Every row comes from one small tree of marks. The marks that hang from a mark follow it in brackets, in the order of their numbers. Every link used is in the known rows. Which tree was each row made from?
Known rows
Q_379[Q_71[Q_244 Q_264 Q_281]]: [-0.25 -0.12 -0.17 -0.19 -0.14 -0.02 -0.10  0.10  0.01 -0.03 -0.57 -0.11
 -0.28 -0.03 -0.19  0.26 -0.04 -0.12  0.12]
Q_379[Q_71]: [ 0.07 -0.15  0.19 -0.21 -0.14  0.10 -0.21  0.05 -0.07  0.05 -0.35 -0.06
 -0.05 -0.16 -0.17 -0.07 -0.20 -0.18  0.18]
Q_870[Q_281]: [ 0.03 -0.07  0.12 -0.07  0.20  0.05  0.11  0.04 -0.05  0.09  0.03  0.03
  0.07 -0.11 -0.11 -0.12  0.05 -0.11  0.15]
Q_244[Q_71[Q_379]]: [-0.03 -0.17  0.33 -0.20 -0.18 -0.04 -0.11  0.04  0.00  0.00 -0.40  0.00
  0.21 -0.22 -0.17 -0.51  0.01 -0.30 -0.02]
Q_379[Q_71[Q_244[Q_870] Q_264 Q_281]]: [-0.19 -0.13 -0.09 -0.19 -0.02  0.06 -0.12  0.15  0.02 -0.03 -0.60 -0.12
 -0.27 -0.01 -0.06  0.25 -0.27 -0.08  0.23]
Q_71[Q_264 Q_379]: [-0.16 -0.19  0.43  0.16 -0.02  0.11 -0.04  0.11  0.00  0.07 -0.20  0.03
  0.05 -0.05 -0.14 -0.02  0.25 -0.17  0.12]
Q_244[Q_71[Q_264]]: [-0.03 -0.03  0.38  0.04 -0.17  0.01 -0.02  0.18  0.01 -0.13 -0.31 -0.03
  0.03 -0.03 -0.08  0.12 -0.10 -0.22  0.13]
Q_71[Q_244 Q_264 Q_281[Q_870[Q_967]]]: [-0.23 -0.05  0.01 -0.02  0.07  0.07  0.07  0.26 -0.14 -0.12 -0.01 -0.01
 -0.16  0.02 -0.25  0.13  0.20 -0.10 -0.05]
Q_870[Q_271[Q_229] Q_281 Q_559 Q_967]: [ 0.02  0.09  0.44  0.15  0.17 -0.34 -0.04  0.10 -0.19  0.02  0.47  0.05
  0.43 -0.10 -0.36 -0.20  0.15 -0.06 -0.18]
Q_71[Q_244[Q_870[Q_281]] Q_264 Q_379]: [-0.35 -0.19  0.12  0.00  0.23  0.09  0.18  0.16  0.04  0.16 -0.32  0.01
 -0.03 -0.02  0.03  0.07  0.08 -0.07  0.06]
Q_379[Q_71[Q_244[Q_870[Q_271 Q_559]] Q_264 Q_281]]: [-0.11 -0.08  0.04 -0.03 -0.02 -0.01 -0.15  0.12  0.01 -0.10 -0.53 -0.09
 -0.25 -0.05 -0.08  0.31 -0.20  0.07  0.05]
Q_281[Q_870[Q_271[Q_229] Q_559 Q_967]]: [ 0.16  0.03  0.66  0.22  0.01 -0.01 -0.14  0.21 -0.29 -0.06  0.49  0.10
  0.33 -0.18 -0.34 -0.25  0.01 -0.11 -0.20]
Q_379[Q_71[Q_244[Q_870[Q_559 Q_967]] Q_264 Q_281]]: [-0.14 -0.06  0.09 -0.03  0.01 -0.08 -0.11  0.20  0.04 -0.10 -0.46 -0.12
 -0.21  0.01 -0.18  0.17 -0.15 -0.05  0.12]
Q_379[Q_71[Q_244 Q_281[Q_870[Q_559]]]]: [ 0.04 -0.12 -0.02 -0.19 -0.14  0.07 -0.03  0.11 -0.04 -0.08 -0.41  0.00
 -0.25 -0.24 -0.24 -0.13 -0.07 -0.10 -0.03]
Q_379[Q_71[Q_244]]: [-0.19 -0.21 -0.16 -0.26 -0.19  0.07 -0.16  0.09 -0.09  0.14 -0.54 -0.07
 -0.11 -0.14 -0.18 -0.02 -0.12 -0.14  0.05]
Q_379[Q_71[Q_281]]: [ 0.06 -0.12 -0.03 -0.31 -0.09  0.01 -0.23 -0.02 -0.03 -0.05 -0.40 -0.08
 -0.13 -0.17 -0.24 -0.16 -0.15 -0.17  0.19]
Q_229[Q_271]: [-0.12 -0.14 -0.32  0.14 -0.14  0.18 -0.25  0.10 -0.18  0.24 -0.08  0.08
  0.14 -0.02 -0.06 -0.10  0.07 -0.06  0.04]
Q_870[Q_271 Q_281 Q_559]: [ 0.14  0.00  0.34  0.15  0.18 -0.05  0.08  0.00 -0.09  0.03  0.13  0.06
  0.11 -0.18 -0.13 -0.04  0.17  0.10 -0.08]
Q_281[Q_870[Q_271[Q_229] Q_967]]: [ 0.08  0.00  0.47 -0.07  0.04  0.05 -0.21  0.19 -0.37 -0.04  0.48  0.05
  0.33 -0.15 -0.32 -0.23 -0.07 -0.18 -0.16]
Q_71[Q_264]: [-0.07 -0.10  0.32  0.24 -0.01  0.16 -0.01  0.18 -0.03  0.01 -0.10  0.01
 -0.04  0.04 -0.08  0.21  0.07 -0.10  0.21]

Write each row's tree
[ 0.02  0.03  0.22 -0.27  0.29 -0.11 -0.07  0.03 -0.24  0.04  0.32 -0.05
  0.21 -0.09 -0.26 -0.08  0.16 -0.01 -0.13] -> Q_870[Q_271 Q_281 Q_967]
[-0.21 -0.18 -0.34 -0.33 -0.14 -0.03 -0.16  0.02 -0.04  0.06 -0.57 -0.08
 -0.18 -0.15 -0.24 -0.13 -0.07 -0.14  0.07] -> Q_379[Q_71[Q_244 Q_281]]
[ 0.04  0.00  0.28 -0.03  0.05  0.03 -0.07  0.17  0.07 -0.23 -0.40 -0.07
 -0.03  0.00  0.02 -0.01 -0.36 -0.17  0.28] -> Q_244[Q_71[Q_264 Q_281] Q_870]
[ 0.11  0.06  0.80 -0.02  0.20 -0.18  0.14  0.20  0.12 -0.20 -0.15 -0.03
  0.18 -0.06 -0.08 -0.10 -0.06 -0.18  0.02] -> Q_244[Q_71[Q_264 Q_379] Q_870[Q_281 Q_559 Q_967]]
[ 0.26 -0.01  0.63  0.11  0.08  0.12 -0.07  0.18 -0.26 -0.11  0.35  0.05
  0.14 -0.19 -0.26 -0.17  0.12  0.01 -0.20] -> Q_281[Q_870[Q_271 Q_559 Q_967]]
[ 0.08 -0.03  0.45 -0.28 -0.09  0.00 -0.06  0.08 -0.07 -0.27 -0.21  0.00
  0.00 -0.20 -0.16 -0.10  0.03 -0.21 -0.14] -> Q_244[Q_71[Q_264 Q_281[Q_870[Q_271]] Q_379]]
[-0.03 -0.06  0.65 -0.12  0.04 -0.03 -0.11  0.22  0.01 -0.13 -0.27 -0.08
  0.18 -0.02 -0.09 -0.17 -0.17 -0.26  0.07] -> Q_244[Q_71[Q_264 Q_379] Q_870[Q_967]]
[-0.02 -0.07  0.12 -0.05 -0.15  0.07  0.04  0.20  0.00 -0.16 -0.41 -0.02
 -0.34 -0.12 -0.18  0.26 -0.04 -0.10  0.04] -> Q_379[Q_71[Q_244 Q_264 Q_281[Q_870[Q_559]]]]
[-0.24 -0.14  0.29  0.17  0.23  0.01  0.14  0.14  0.01  0.10 -0.24  0.03
  0.01 -0.07  0.01  0.14  0.17  0.11 -0.13] -> Q_71[Q_244[Q_870[Q_271 Q_281 Q_559]] Q_264 Q_379]
[-0.33 -0.09 -0.11  0.06  0.19  0.00 -0.04  0.23 -0.04 -0.02 -0.22 -0.08
 -0.09  0.12 -0.13  0.07  0.02 -0.04  0.12] -> Q_71[Q_244[Q_870[Q_967]] Q_264 Q_281]
[-0.12 -0.10  0.03  0.04 -0.03  0.02 -0.06  0.16  0.09 -0.07 -0.61 -0.08
 -0.28 -0.02 -0.08  0.24 -0.20 -0.03  0.18] -> Q_379[Q_71[Q_244[Q_870[Q_559]] Q_264 Q_281]]
[-0.25 -0.05 -0.16 -0.18  0.04 -0.09 -0.16  0.16 -0.32  0.00  0.19  0.03
  0.16 -0.13 -0.38 -0.31  0.08 -0.12 -0.27] -> Q_71[Q_244 Q_281[Q_870[Q_271[Q_229] Q_967]]]
[ 0.18  0.17  0.72 -0.02  0.22 -0.18  0.03  0.21 -0.02 -0.26  0.03 -0.07
  0.16 -0.01 -0.04  0.21 -0.21  0.01 -0.03] -> Q_244[Q_71[Q_264] Q_870[Q_271 Q_281 Q_559 Q_967]]
[-0.25 -0.16  0.00 -0.11 -0.20  0.07 -0.08  0.18 -0.03  0.05 -0.52 -0.08
 -0.20 -0.02 -0.13  0.36 -0.08 -0.13  0.10] -> Q_379[Q_71[Q_244 Q_264]]
[-0.14  0.00  0.18  0.14  0.06 -0.01  0.04  0.25 -0.16 -0.18  0.08  0.01
 -0.13 -0.03 -0.27  0.18  0.29  0.07 -0.24] -> Q_71[Q_244 Q_264 Q_281[Q_870[Q_271 Q_559 Q_967]]]
[-0.46 -0.23 -0.15  0.05 -0.02 -0.04  0.01  0.09  0.03  0.07 -0.45  0.01
 -0.10 -0.02 -0.21 -0.12  0.39 -0.12 -0.03] -> Q_71[Q_244 Q_264 Q_281 Q_379]
[-0.28 -0.22 -0.01  0.07  0.16 -0.11 -0.06  0.08  0.02  0.07 -0.31  0.01
  0.09 -0.12 -0.26 -0.63  0.21 -0.06 -0.11] -> Q_71[Q_244[Q_870[Q_559 Q_967]] Q_281 Q_379]
[-0.09 -0.11  0.49 -0.06 -0.19 -0.04 -0.05  0.12  0.04 -0.09 -0.39 -0.01
  0.09 -0.10 -0.12 -0.09  0.06 -0.27  0.03] -> Q_244[Q_71[Q_264 Q_379]]
[-0.18 -0.15  0.08 -0.10 -0.06  0.16 -0.10  0.21 -0.01  0.05 -0.56 -0.10
 -0.21  0.00  0.00  0.35 -0.33 -0.09  0.21] -> Q_379[Q_71[Q_244[Q_870] Q_264]]
